Every row comes from one small tree of marks. Brackets hold a mark, then the marks that hang from it, in alphabetical order. Every link used is in the known rows. Which tree was each row made from?
Known rows:
{W {D R T} {F G}}: [.05,.01,-.16,-.01,-.11,-.13,-.07,.01,.05,-.19,-.08,-.10,.31,.02,-.17,.04,.11,.22,.02,-.18,.03,-.03,.18,-.03,.26,.01,-.09,.03,-.22,-.06,.20,.00,-.05,-.11,.25,-.13,.00,.09,-.12,.17,-.06,.09,.01,.25,-.25,.15,.31,-.13]
{K {L W}}: [-.05,.01,.03,-.01,-.14,-.04,-.07,-.02,-.04,.06,-.03,.02,-.17,.08,-.16,-.12,.06,-.11,-.04,.05,.09,-.02,-.07,.16,.17,.02,.07,-.03,-.11,.01,-.03,.03,-.08,-.12,-.01,-.07,.06,-.09,.09,-.01,.02,.04,.06,-.07,-.11,-.03,.02,-.25]
{W {D R T}}: [-.20,-.05,-.07,-.05,-.02,-.18,-.17,.03,.13,-.03,-.06,.03,.25,.01,-.13,-.03,.12,.17,.00,-.11,.17,.01,.14,-.04,.30,.03,.00,.05,-.15,-.06,.16,-.01,-.05,-.08,.18,-.01,-.03,.05,-.07,.09,-.03,.06,-.05,.16,-.21,.11,.13,-.09]
{P {L {W {D T}}}}: [-.12,.05,-.03,.01,-.14,-.16,-.18,.02,.11,.16,-.05,-.04,-.05,.06,-.11,-.21,.05,.05,-.09,.09,.22,-.07,.01,.10,.06,.06,.10,-.09,-.02,-.04,.14,.01,-.05,-.30,-.05,-.09,.03,-.07,-.01,.04,.04,.09,-.08,-.01,-.18,.10,.06,-.31]
{T D}: [.10,.07,-.04,.05,.00,.00,.00,-.02,.03,.09,.01,.04,.11,-.01,-.01,.08,-.11,-.01,.14,-.01,-.07,-.01,-.19,-.11,-.22,-.01,.03,-.06,-.10,-.10,.06,-.01,-.05,-.12,.05,.01,.06,.03,-.01,-.06,-.06,.13,.05,.01,-.05,-.14,-.06,.02]
{E {W F}}: [.13,.10,-.12,-.17,-.04,.15,-.07,.01,.02,.05,.03,-.12,.01,-.06,-.07,.00,.08,.08,.06,-.15,-.02,.12,.14,.13,.12,-.03,-.05,.07,-.03,.02,.00,-.04,-.05,.02,.06,-.17,.07,.01,-.14,.02,-.03,.04,-.12,.04,.01,.25,.12,-.10]
{G F}: [-.10,.13,.05,-.12,-.02,.03,-.09,-.01,.06,.00,.01,-.07,.08,.02,-.19,.14,.00,.05,.00,-.12,.07,.03,.00,.05,-.03,-.01,-.10,.02,-.08,.01,-.18,.02,.00,-.03,-.03,.02,-.01,.04,.06,-.07,-.06,.09,-.06,.03,.11,.07,.08,.11]
{P L}: [-.10,.02,.06,.00,-.09,-.09,-.10,.01,.12,.04,-.03,-.06,-.03,.05,.02,-.07,-.10,.04,-.07,.10,.08,-.08,-.12,.02,-.17,.06,.02,-.16,.04,.01,-.01,.02,.03,-.16,-.13,-.03,.01,-.08,.06,.04,.09,-.03,-.02,.07,-.05,-.07,-.02,-.09]
{E {W {D R}}}: [.00,.02,-.13,-.15,-.02,.02,-.17,.01,.08,.10,.00,-.02,.08,-.03,-.04,.00,.13,.08,.10,-.08,.16,.16,.14,.05,.40,-.04,.03,.03,-.11,-.12,.10,-.03,-.11,.02,.19,-.10,.03,-.04,-.15,.02,-.03,.04,-.13,.05,-.13,.21,.16,-.08]
{E {W {D R} {F G}}}: [.19,.07,-.21,-.12,-.10,.06,-.09,-.03,.03,-.04,-.02,-.12,.11,-.01,-.08,.05,.11,.12,.12,-.15,.05,.12,.20,.05,.37,-.07,-.04,.02,-.19,-.12,.11,-.02,-.09,-.02,.26,-.19,.04,.00,-.19,.09,-.05,.05,-.09,.14,-.14,.25,.31,-.09]
{T {D {W F}}}: [.12,.12,-.08,-.02,-.07,.01,.04,.00,.03,.09,.04,-.05,.23,-.03,-.14,.03,-.04,.07,.14,-.08,-.11,.02,.00,-.06,-.15,-.01,-.06,.04,-.09,-.08,.16,.01,-.05,-.10,.08,-.12,.08,-.01,-.07,.02,-.03,.13,.04,-.06,-.09,-.04,.04,-.04]
{P {L {W {D R T} F}}}: [-.15,.09,.01,-.13,-.16,-.14,-.23,.03,.16,.04,-.05,-.11,.06,.07,-.22,-.18,.04,.13,-.08,-.04,.24,-.15,.08,.09,.14,.07,.00,-.06,-.09,.09,.18,.01,-.03,-.28,.02,-.13,.05,-.04,-.03,.08,.07,.05,-.07,.00,-.17,.15,.21,-.34]
{K {L P {W {D T} F}}}: [-.13,.01,-.15,.03,-.15,-.23,-.25,-.05,.09,-.01,-.09,-.04,-.02,.06,-.26,-.22,.08,-.04,-.05,-.03,.12,-.20,.04,.16,.28,.02,.04,.12,-.11,.04,.17,.00,-.13,-.18,.03,-.15,.03,-.04,.03,.06,-.06,.18,.07,-.07,-.16,.02,.13,-.49]
{L P {W D}}: [-.10,.00,-.16,.07,-.05,-.16,-.23,-.09,.07,.09,-.02,.01,-.07,.04,-.12,-.19,.07,-.10,-.01,.04,.23,-.18,.12,.06,.45,-.05,.07,.15,.05,-.04,.25,.01,-.12,-.16,.10,-.06,-.01,-.03,-.04,-.03,-.11,.15,.05,-.36,-.04,.10,.22,-.36]
{K {L P {W D F}}}: [-.04,.01,-.14,.00,-.15,-.20,-.24,-.08,.07,-.03,-.08,-.05,-.09,.09,-.25,-.19,.02,-.10,-.02,.03,.09,-.23,.01,.15,.32,-.01,.02,.08,-.13,.05,.14,-.01,-.10,-.15,.04,-.13,.04,-.05,.02,.04,-.05,.15,.08,-.18,-.11,-.03,.17,-.43]
{D T W}: [-.25,.02,-.09,.06,-.09,-.05,.04,.08,.05,.07,.04,-.01,.28,-.08,-.10,-.11,.24,.15,-.07,-.18,.09,.20,.25,.11,.17,.07,.02,.15,.10,-.09,.10,.07,-.03,-.04,.00,-.14,.01,-.05,-.01,.11,.02,.03,-.06,.05,-.16,.17,-.05,-.11]
{L P W}: [-.19,.02,-.10,.05,-.08,-.05,-.16,-.07,.06,.03,.03,.01,-.07,.03,-.08,-.19,.08,-.11,-.06,-.06,.23,-.16,.09,.10,.38,-.03,.06,.18,.16,.02,.15,.06,-.09,-.12,.03,-.06,.02,-.03,.06,-.05,-.04,.05,.08,-.35,.04,.11,.16,-.32]
{W D F}: [.25,.06,-.11,-.12,.00,-.09,-.11,-.01,.03,-.04,-.08,-.10,.05,.02,-.17,.00,-.04,.08,.07,.04,-.11,-.13,.13,-.03,.00,-.03,-.09,.02,-.18,.03,.18,-.08,-.01,-.05,.10,-.08,-.01,.07,-.19,.07,-.09,.15,-.07,.04,-.07,.03,.17,-.13]
{E {W D {F G}}}: [.33,.09,-.25,-.04,-.07,.07,-.05,-.04,-.01,.04,-.03,-.13,.00,-.03,-.04,.03,.10,.08,.12,-.06,-.04,.14,.15,.09,.23,-.07,.00,.01,-.15,-.16,.12,-.04,-.09,-.02,.18,-.21,.05,.01,-.22,.08,-.10,.13,-.11,.13,-.11,.21,.20,-.13]

Write each row's tree:
[-.10,.02,-.09,-.17,-.04,-.16,-.20,.04,.12,-.13,-.07,-.09,.31,.01,-.24,-.02,.09,.23,.02,-.18,.08,-.09,.22,-.03,.24,.03,-.11,.08,-.20,.06,.20,-.04,-.02,-.08,.20,-.10,.00,.10,-.15,.12,-.04,.09,-.05,.17,-.18,.17,.25,-.15] | {W {D R T} F}
[.00,.09,-.05,-.01,-.14,.02,.06,.00,.04,-.04,.04,-.06,.35,.01,-.13,.11,-.01,.13,.15,-.16,.03,.04,.03,-.10,.02,-.02,-.09,.00,-.17,-.13,.16,.07,-.06,-.14,.22,-.12,.08,-.03,-.01,.06,.03,.04,.12,-.01,-.16,-.01,.21,.00] | {T {D R {W {F G}}}}
[-.12,.05,-.21,.00,-.08,-.16,-.28,-.06,.10,.01,-.05,-.07,.10,.01,-.25,-.22,.13,.02,-.04,-.12,.18,-.21,.22,.11,.40,-.02,.01,.23,.04,.06,.30,.00,-.11,-.19,.10,-.15,.01,.04,-.09,.03,-.12,.20,.01,-.24,-.07,.22,.25,-.45] | {L P {W {D T} F}}
[.01,.05,.03,-.07,-.16,-.04,-.08,-.02,-.05,-.01,-.05,-.05,-.14,.08,-.25,-.13,.04,-.07,-.02,.00,.03,-.10,-.03,.16,.13,.03,.00,-.02,-.16,.09,-.02,.00,-.06,-.10,-.01,-.11,.07,-.04,.03,.01,.02,.05,.04,-.07,-.10,.00,.10,-.29] | {K {L {W F}}}
[-.15,.05,-.02,-.06,-.08,-.02,.01,.03,.09,.07,.07,.02,.35,.00,-.09,.09,-.01,.10,.13,-.11,.10,.07,.01,-.11,.06,.00,-.03,.01,-.13,-.14,.13,.06,-.07,-.12,.17,-.05,.07,-.05,.01,.02,.04,.01,.06,-.05,-.14,-.03,.10,.02] | {T {D R W}}
[.05,.11,-.01,-.09,-.14,-.11,-.18,.00,.09,.10,-.07,-.12,-.08,.08,-.17,-.16,-.04,.02,-.04,.10,.11,-.17,.03,.08,-.01,.03,.01,-.11,-.06,.06,.15,-.01,-.03,-.27,-.04,-.12,.04,-.06,-.07,.04,.03,.09,-.07,-.10,-.10,.05,.16,-.31] | {P {L {W D F}}}
[-.12,.06,-.10,-.04,-.10,-.03,-.21,-.07,.07,-.04,.02,-.08,-.04,.03,-.19,-.18,.05,-.06,-.06,-.11,.17,-.24,.15,.10,.30,-.04,-.03,.20,.09,.12,.17,.03,-.07,-.11,.04,-.11,.05,.01,.00,-.03,-.05,.08,.08,-.35,.07,.15,.25,-.37] | {L P {W F}}
[.04,.11,.01,.01,-.20,-.02,-.07,-.02,.03,.02,-.03,-.13,-.10,.08,-.10,-.13,-.02,.02,-.06,.03,.12,-.11,-.04,.11,-.05,.03,.01,-.13,.01,.04,.07,.05,-.01,-.25,-.05,-.15,.06,-.08,.03,.06,.09,.00,.00,-.05,-.07,.08,.17,-.24] | {P {L {W {F G}}}}
[.13,.10,-.22,-.14,-.03,.01,-.16,.02,.07,.09,-.02,-.10,.12,-.08,-.11,-.07,.16,.16,.07,-.16,.01,.14,.23,.13,.20,-.01,.00,.11,-.10,-.05,.15,-.06,-.09,-.02,.11,-.21,.04,.04,-.22,.07,-.10,.17,-.19,.18,-.12,.30,.10,-.20] | {E {W {D T} F}}
[-.39,.04,-.02,-.14,-.14,-.04,-.06,.11,.13,-.12,.05,-.09,.49,-.04,-.26,-.07,.23,.28,-.06,-.36,.18,.10,.34,.06,.33,.07,-.14,.19,-.05,.05,.15,.08,-.02,-.03,.14,-.16,.03,-.01,.00,.16,.10,-.06,-.02,.08,-.18,.28,.22,-.13] | {D R T {W F}}
[-.04,.02,-.19,.03,-.14,-.14,-.21,-.10,.07,-.12,-.04,-.09,.08,.08,-.19,-.10,.08,-.01,.02,-.10,.24,-.24,.20,.04,.56,-.08,-.05,.15,-.06,-.02,.30,.05,-.11,-.19,.24,-.14,.01,.01,-.05,.05,-.08,.10,.11,-.29,-.09,.16,.47,-.36] | {L P {W {D R} {F G}}}
[-.11,.03,-.03,-.09,-.17,.03,.06,.03,.02,-.18,.02,-.14,.33,.03,-.14,.06,.13,.16,.02,-.22,.09,.07,.28,-.01,.32,-.02,-.15,.07,-.10,-.05,.13,.10,-.02,-.02,.20,-.15,.03,-.05,-.01,.16,.10,-.11,.06,-.05,-.13,.13,.34,-.02] | {D R {W {F G}}}
[-.23,.05,.03,-.21,-.12,.00,-.01,.06,.09,-.12,.05,-.12,.31,.01,-.21,.00,.10,.16,.00,-.21,.11,.03,.29,.00,.30,.00,-.16,.12,-.09,.05,.14,.06,.00,.00,.16,-.12,.03,-.06,-.03,.11,.10,-.12,.00,-.11,-.08,.17,.28,-.05] | {D R {W F}}
[-.20,-.02,-.06,.07,-.15,-.13,-.18,-.06,.04,.00,-.04,.01,-.14,.08,-.14,-.18,.04,-.15,-.07,.02,.17,-.16,-.07,.16,.29,.01,.06,.07,.00,.03,.06,.04,-.10,-.13,-.02,-.08,.04,-.09,.14,.00,.03,.06,.12,-.19,-.06,-.05,.07,-.35] | {K {L P W}}
[.10,.06,-.14,-.06,-.01,-.14,-.13,.02,.07,-.05,-.08,-.09,.18,-.02,-.20,-.05,.08,.17,.01,-.09,-.06,-.06,.17,.01,.03,.03,-.06,.08,-.14,.04,.19,-.08,-.02,-.08,.09,-.12,.00,.11,-.19,.10,-.10,.19,-.09,.19,-.16,.15,.13,-.19] | {W {D T} F}
[.04,.09,-.07,.03,-.20,-.11,-.13,.00,.08,.06,-.06,-.12,.00,.07,-.15,-.18,.04,.08,-.06,.03,.13,-.09,.04,.11,.04,.05,.03,-.10,-.05,-.01,.16,.02,-.04,-.31,-.01,-.18,.05,-.03,-.04,.09,.02,.11,-.05,.05,-.18,.11,.17,-.34] | {P {L {W {D T} {F G}}}}
[-.23,-.03,-.13,-.02,-.08,-.17,-.28,-.08,.13,.02,-.01,.01,.04,.07,-.15,-.17,.08,-.05,-.01,-.03,.35,-.20,.16,.04,.60,-.05,.04,.16,.01,-.04,.26,.03,-.12,-.14,.17,-.05,.00,-.04,-.01,-.01,-.07,.08,.05,-.33,-.06,.12,.31,-.33] | {L P {W {D R}}}
[.13,.10,-.05,.00,-.18,-.10,-.11,-.02,.05,.05,-.07,-.13,-.08,.09,-.12,-.13,-.02,.03,-.03,.11,.10,-.13,.01,.08,.02,.02,.02,-.14,-.08,-.03,.16,.01,-.03,-.29,.00,-.16,.05,-.07,-.05,.07,.02,.08,-.02,-.04,-.14,.05,.20,-.28] | {P {L {W D {F G}}}}
[-.07,.08,.02,-.16,-.16,-.12,-.22,.01,.12,.03,-.04,-.13,.00,.11,-.21,-.15,-.03,.07,-.04,.05,.22,-.18,.07,.04,.12,.03,-.02,-.11,-.10,.07,.17,.00,-.03,-.27,.04,-.10,.05,-.06,-.04,.06,.08,.03,-.06,-.11,-.12,.09,.25,-.30] | {P {L {W {D R} F}}}
[.09,.04,-.02,.02,-.20,-.03,-.02,-.04,-.09,-.05,-.05,-.07,-.14,.09,-.19,-.08,.07,-.08,-.01,.00,.01,-.05,-.03,.14,.15,.01,.01,-.05,-.18,.02,.00,.04,-.07,-.15,.03,-.14,.08,-.06,.06,.04,.01,.05,.09,-.04,-.13,-.02,.12,-.30] | {K {L {W {F G}}}}
[.23,.04,-.21,.09,-.07,-.13,-.04,-.02,.00,-.10,-.10,-.10,.18,-.01,-.14,-.01,.09,.15,.03,-.08,-.10,-.02,.14,.01,.04,.00,-.03,.02,-.17,-.09,.18,-.02,-.04,-.11,.15,-.17,-.01,.10,-.15,.15,-.11,.19,-.03,.26,-.20,.14,.18,-.15] | {W {D T} {F G}}
[.13,.08,-.08,.06,-.13,.06,.12,.00,-.05,-.05,.02,-.13,.16,.00,-.09,.02,.10,.08,.02,-.10,-.07,.09,.23,.05,.11,-.01,-.09,.05,-.02,-.09,.11,.07,-.01,-.04,.08,-.20,.03,-.06,-.05,.13,.02,.01,.03,-.05,-.09,.09,.17,-.05] | {D {W {F G}}}
[-.04,.11,.06,-.11,-.16,-.03,-.13,.01,.08,.06,-.02,-.12,-.09,.08,-.14,-.17,-.04,.02,-.08,.05,.14,-.16,-.03,.11,-.06,.04,.00,-.09,.01,.13,.06,.02,.00,-.24,-.09,-.11,.07,-.07,.00,.03,.08,.01,-.03,-.11,-.04,.07,.14,-.27] | {P {L {W F}}}
[-.36,-.03,-.17,.03,-.09,-.19,-.31,-.04,.15,.02,-.02,.02,.15,.04,-.17,-.21,.17,.01,-.05,-.13,.37,-.15,.19,.07,.61,-.01,.06,.22,.03,-.04,.28,.05,-.13,-.18,.15,-.06,-.01,.00,.01,.02,-.06,.10,.04,-.23,-.12,.20,.26,-.39] | {L P {W {D R T}}}
